Known rows, with every step that occurs
gezaz gibi salof: [-0.767 -0.139  0.490 -0.050 -0.573 -0.570 -1.182  0.980 -1.411  0.305
  0.131 -0.600  0.767  0.516 -0.538 -0.114 -0.114 -2.029 -0.070  1.717
  0.051 -1.764 -0.129 -0.702 -0.472]
nutiras teravit furo lufe: [ 0.411  1.427  0.907 -0.222 -0.864 -0.350 -0.811 -0.222 -1.204  3.982
  0.553 -1.743 -0.018 -0.879 -0.552 -0.236 -1.564 -0.850  0.493  0.199
  0.417  0.425 -0.660 -2.030 -1.450]
nutiras muma pipud: [-0.696  0.242  0.182 -0.112 -0.852 -0.538  0.124  2.078 -0.363  2.185
  0.370 -0.641 -0.131 -0.235  0.385 -0.164 -0.847 -0.311 -0.018 -0.879
  0.313 -3.261 -0.362 -0.827  0.174]
gibi salof: [ 0.021 -0.120 -0.017  0.566 -0.225 -0.508 -0.855  0.522 -0.011  0.149
  0.308  0.515  0.594  0.227 -0.315 -0.883 -0.390 -1.168  0.251  1.331
 -0.443 -0.116 -0.190 -0.865 -0.332]
salof furo teravit: [ 0.390  0.464  0.165 -0.482 -0.502  1.711 -0.657 -0.055 -0.181  3.793
  0.527 -1.674  0.849 -1.581 -0.849  0.314 -0.535  0.190  0.087 -0.411
 -1.584 -0.041  0.220 -0.551 -0.346]
nito gibi gezaz: [-0.682 -0.032  0.841  0.198 -0.154 -0.598  0.234  1.102  0.404  0.302
 -1.670 -0.706  0.040  0.620 -0.187 -0.600 -0.149  1.831 -1.205  0.697
 -1.290  0.149  0.610 -0.535 -0.678]
furo salof: [ 0.282 -0.030  0.197  0.369 -0.354 -0.229  0.423 -0.441 -0.299  0.493
  0.333 -0.806  0.185 -0.688 -0.073 -0.364 -0.312 -0.579 -0.156 -1.571
  0.038  0.712 -0.481 -0.914 -1.346]
nito gibi salof: [-0.877  0.025  0.977  0.315 -0.282 -0.893 -0.258  0.628  0.174  0.568
 -0.088  0.013 -0.115  0.684 -0.874 -0.415 -0.436  0.961  0.076  2.224
 -0.221  0.535  0.219 -0.751 -1.074]
muma nutiras: [-0.290 -0.108  0.811 -0.794  0.844 -0.275 -0.280  0.511  0.832  0.175
  0.684 -0.231  0.207 -0.225  0.294  0.483 -0.225 -2.746  0.934 -0.722
  0.105 -0.342 -0.908  0.391  0.596]
teravit furo muma nutiras: [ 0.649  0.252  0.290 -1.685  0.718  0.019 -1.180  0.556 -0.577  1.698
  0.707 -1.433 -0.610 -1.302  0.338  0.964 -0.555 -3.064  1.381 -0.484
  1.478  0.112 -1.617 -1.102 -0.514]
gibi salof furo: [ 0.023 -0.158  0.199 -0.118 -0.287  0.120 -1.245  0.578 -0.230  2.322
  0.466 -0.217  0.249 -0.246 -0.886 -0.704 -0.606 -0.928  0.262  1.554
 -1.748 -0.067  0.022 -0.814  0.387]
nutiras teravit furo salof gibi gezaz: [ 0.379  1.846  0.904 -0.662 -0.933 -0.621 -0.107  0.428 -0.608  2.854
 -0.992 -2.703  0.176 -0.385 -0.160 -0.802 -1.509 -4.444 -0.527 -1.764
 -2.046  0.316 -0.880 -3.381 -1.702]
gezaz gibi nito: [-1.336  0.385  0.367 -0.140 -0.316  0.015 -0.832  1.334 -1.449  0.193
 -0.049 -0.510  0.793  0.471 -0.207 -0.052  0.070 -1.736  0.358 -0.097
  0.216 -1.620 -0.668 -0.234  0.409]
gibi gezaz: [ 0.139 -0.147 -0.117  0.386 -0.006 -0.198 -0.416  1.003  0.207 -0.181
 -1.300 -0.253  0.718  0.132  0.542 -1.094 -0.128 -0.408 -1.023 -0.171
 -1.485 -0.375  0.190 -0.623  0.153]
muma furo salof gibi: [ 0.208 -0.591  1.277 -0.903 -0.049  0.142 -0.164 -0.097 -0.267  2.333
  0.692 -1.927 -0.278 -0.438 -0.443  0.189 -0.689 -3.509  0.590 -1.802
 -0.250  0.712  0.087 -0.478  0.066]
nito gibi salof furo: [-0.848 -0.074  1.150 -0.261 -0.391 -0.294 -0.657  0.659 -0.097  2.604
  0.121 -0.795 -0.419  0.282 -1.445 -0.144 -0.691  1.342  0.048  2.453
 -1.567  0.414  0.511 -0.689 -0.294]
teravit nutiras: [ 0.001  0.323 -0.177 -0.760  0.454  0.246 -0.040 -0.479  0.089  0.915
 -0.270 -0.397 -1.373  0.042  0.371  0.136 -0.347 -3.001  0.572  0.131
  0.080  0.145  0.785 -0.735 -0.912]
muma nutiras teravit: [-0.890  1.586  1.452 -0.186  0.043 -1.368  0.051  0.761  1.073  1.073
  0.986 -0.638  1.149 -0.238  0.403  0.301 -0.992 -2.946  1.373 -1.256
 -0.519 -0.635 -1.338 -0.574  0.231]
nutiras muma: [-0.949  0.753 -0.318  0.458 -0.995  0.096 -0.041  1.672 -0.139  1.442
 -0.426 -0.375  0.370  0.701  0.074 -0.474 -0.655 -0.121 -0.119 -0.176
  0.096 -0.341 -0.079 -0.955 -0.402]
teravit nutiras muma furo salof: [-0.854  0.049  0.438 -0.345 -0.613  0.323  0.082  0.672  0.024  5.327
  0.018 -1.480 -0.524 -0.245  0.527 -0.419 -1.541 -4.047  1.160 -1.995
  0.774  0.252  0.675 -2.480 -1.184]
nutiras muma furo salof gibi gezaz: [-0.820 -0.005  0.887 -0.070 -1.037  0.159 -0.517  2.546 -0.260  3.645
 -0.958 -2.614  0.835  0.358  0.145 -1.306 -1.388 -3.764 -0.631 -2.173
 -1.643 -0.030  0.173 -2.201 -0.158]
teravit nutiras muma: [-1.138  0.984 -0.470 -0.293 -0.626  0.409 -0.048  1.185 -0.021  2.426
 -0.752 -0.805 -1.085  0.730  0.502 -0.259 -0.946 -3.151  0.522  0.000
 -0.027 -0.244  0.686 -1.876 -1.184]
gezaz gibi: [-0.686 -0.094  0.506 -0.629 -0.295 -0.077 -0.318  0.454 -1.468 -0.003
 -0.168 -1.042  0.172  0.403 -0.325  0.767  0.234 -0.843 -0.324  0.373
  0.510 -1.652  0.045  0.144  0.029]

Rows
[-0.108  1.530  1.317 -1.450  0.307 -0.661 -0.262 -0.021  0.607  3.159
  0.765 -0.655  0.249 -0.535  0.301  0.823 -1.240 -3.733  1.785 -0.823
  0.419 -0.601 -1.636 -1.614  0.204]  muma nutiras teravit furo
[-0.606  0.425  0.723  0.053 -0.743 -0.760 -1.141  1.598 -0.865  1.889
  0.425 -1.863 -0.360 -0.500 -1.222 -0.242 -0.785  1.702  0.047  2.197
 -1.171  0.928  0.203 -1.117 -1.411]  nito gibi salof furo muma
[-0.433  1.035 -0.163 -0.573 -0.805  0.779 -0.167  1.485 -0.276  4.738
  0.342 -1.903 -0.398 -1.348  0.585  0.191 -1.360 -3.409  0.683 -1.366
  0.032 -3.239  0.384 -2.209 -1.989]  furo teravit nutiras muma pipud
[ 0.163  1.320  1.772 -0.978 -0.114 -0.635 -1.080  0.292 -0.351  4.275
  1.225 -1.914  0.105 -1.127 -0.283  0.237 -1.728 -3.612  1.476 -0.428
  0.461 -0.053 -1.553 -1.576 -0.829]  muma nutiras teravit furo lufe
[-0.753  0.234  0.303  0.015 -1.122  1.341 -0.736  1.468  0.268  5.482
  0.371 -1.179  1.847 -0.688 -0.004 -0.076 -1.171 -0.511  0.901 -1.160
  0.390 -0.630  0.371 -1.268 -0.090]  nutiras muma furo teravit
[ 1.027  0.236  0.492 -1.569 -0.219  0.610  0.051 -0.806 -1.032  2.119
  0.054 -2.147 -1.500 -0.669 -0.738  0.451 -0.600 -3.831  0.092 -0.988
  0.009  0.810 -0.703 -1.809 -1.209]  teravit furo salof gibi
[ 0.218  0.433 -0.233 -0.332 -0.446  0.274 -0.969  0.937 -1.030  1.471
  0.519 -1.821 -0.237 -1.163 -0.387  0.131 -0.362  0.734 -0.023 -0.050
 -0.957  0.539 -0.053 -0.373 -0.360]  salof furo muma
[-1.333  1.894  1.580 -0.658 -0.894 -1.705 -2.064  2.758 -1.489  2.693
  1.679 -3.086  1.697 -0.745 -0.391  0.301 -1.440 -4.343  1.252  0.273
 -1.322 -1.929 -1.536 -1.666 -0.751]  gezaz gibi salof furo muma nutiras teravit
[ 0.252 -0.915  0.979 -0.145 -0.132 -0.054  0.127 -0.484  0.055  2.863
  0.784 -0.677  0.519 -1.055 -0.012 -0.118 -0.633 -0.874  0.601 -1.915
  0.729  0.480 -0.003 -0.625  0.171]  muma furo salof
[-1.155  0.082  0.217 -0.793 -0.184  0.616 -0.476  1.067  0.198  4.722
 -0.325 -0.670 -0.658  0.496  0.535 -0.073 -1.236 -3.509  1.315 -0.446
  0.757 -0.452  1.103 -1.548  0.078]  teravit nutiras muma furo
[ 0.258  0.222  0.466  0.001 -0.354 -0.178 -0.092  0.930 -0.445 -0.154
 -0.966 -2.151  0.148  0.032 -0.130 -1.050 -0.479 -3.409 -1.250 -1.590
 -2.333  0.557 -0.190 -1.466 -1.210]  furo salof gibi gezaz
[ 0.167  0.773 -0.355 -0.512 -0.039  1.297 -0.202 -0.619  0.183  2.509
 -0.046 -1.208 -0.219 -1.060  0.027  0.313 -0.472 -3.112  0.778 -0.469
 -0.253 -0.020  0.725 -1.460 -2.046]  furo teravit nutiras
[-0.537  0.702  0.877 -0.867 -0.422  1.006 -0.831  0.112  0.108  5.225
  0.216 -1.959 -0.628 -0.773 -1.364  0.062 -1.241 -1.868  0.877  1.951
 -1.692  0.582  1.238 -1.964 -2.339]  nito gibi salof furo teravit nutiras
[-0.224  0.342  0.586 -0.646 -1.119  1.138 -1.792  0.905 -1.610  3.953
  0.721 -2.192  1.626 -1.030 -1.343  0.204 -0.589 -1.839 -0.013  1.328
 -1.516 -1.832  0.110 -1.201 -0.706]  gezaz gibi salof furo teravit
[-0.438  0.393  1.091 -0.104 -0.913  0.708 -0.879  0.622  0.090  4.308
  0.527 -1.653  0.758 -0.910 -1.763 -0.086 -0.904  1.255  0.211  1.839
 -1.834  0.300  0.527 -1.252 -1.501]  nito gibi salof furo teravit
[-0.855  0.115  0.910 -0.457 -1.041  0.307 -0.079  1.541 -0.485  3.719
  0.338 -2.387  0.105  0.280 -0.378 -0.330 -1.374 -3.540  0.406 -1.972
 -0.248  0.365 -0.033 -1.482 -0.335]  nutiras muma furo salof gibi
[-0.735  2.138  0.978  0.129 -0.336 -1.734 -0.475  1.743  0.262  0.260
  1.190 -1.852  1.214 -0.866  0.653  0.256 -1.082 -2.446  1.394 -1.560
 -0.118 -0.248 -1.637 -0.997 -1.004]  furo muma nutiras teravit
[-0.305  0.921  0.060 -1.273 -0.991  1.418 -0.528  1.519 -0.448  6.905
  0.574 -2.673 -0.744 -1.777 -0.075  0.288 -1.624 -3.132  0.749 -1.124
 -1.328 -3.314  0.603 -2.151 -1.156]  salof furo teravit nutiras muma pipud
[ 0.387  2.110  0.033 -0.274 -0.816 -0.691 -0.448  0.480 -1.054  2.145
  0.275 -1.613  0.122 -1.055  0.252  0.247 -1.125 -0.542  0.819 -0.464
  0.734  0.271 -0.940 -2.405 -1.641]  nutiras teravit furo muma
[ 0.222 -0.402  0.630 -0.398 -0.132  1.313 -0.696 -0.217  0.417  3.985
  0.824 -0.853  1.449 -1.468 -0.179  0.387 -0.509 -0.352  0.987 -0.905
  0.349 -0.179  0.445 -0.295  0.271]  muma furo teravit
[ 0.525  1.643  0.685 -0.186 -0.901 -0.681  0.686 -0.943 -0.373  3.524
  0.348 -1.295  0.177 -1.118 -0.165 -0.032 -1.368 -1.610  0.623 -1.731
  0.325  0.553 -1.151 -2.901 -1.639]  nutiras teravit furo salof
[-1.428  1.233  0.061 -0.871 -1.713  1.511 -1.968  2.095 -1.636  6.320
 -0.021 -2.900  0.604 -0.257 -0.960 -0.041 -1.564 -4.948  0.504  1.296
 -1.491 -2.056  0.719 -3.139 -2.053]  gezaz gibi salof furo teravit nutiras muma
[-0.658  1.430 -0.387 -0.755 -1.148  2.018 -0.677  1.263 -0.250  6.214
 -0.106 -2.327 -0.165 -0.896 -0.443  0.032 -1.432 -2.969  0.607 -0.403
 -1.545 -0.299  0.912 -2.390 -1.659]  salof furo teravit nutiras muma
[-0.752  1.477 -0.612 -0.129 -0.950  1.465 -0.313  1.049  0.072  4.098
 -0.411 -1.791  0.155 -0.379  0.174 -0.140 -1.161 -3.265  0.623 -0.659
 -0.272 -0.445  0.675 -2.519 -2.451]  furo teravit nutiras muma
[ 1.061 -0.100  0.170 -0.789 -0.120  0.371  0.218 -1.193 -0.669  2.700
  0.126 -1.010 -0.697 -1.115 -0.272  0.189 -0.613 -1.307  0.137 -1.037
  1.085  0.868 -0.812 -1.876 -1.190]  teravit furo salof
[-1.496  2.026  2.120 -0.197 -0.599 -2.004 -1.075  2.378  0.181  3.012
  1.365 -2.522  0.778 -0.552 -0.851 -0.028 -1.770 -1.211  1.400  0.871
 -1.620  0.223 -1.175 -1.630 -1.361]  nito gibi salof furo muma nutiras teravit
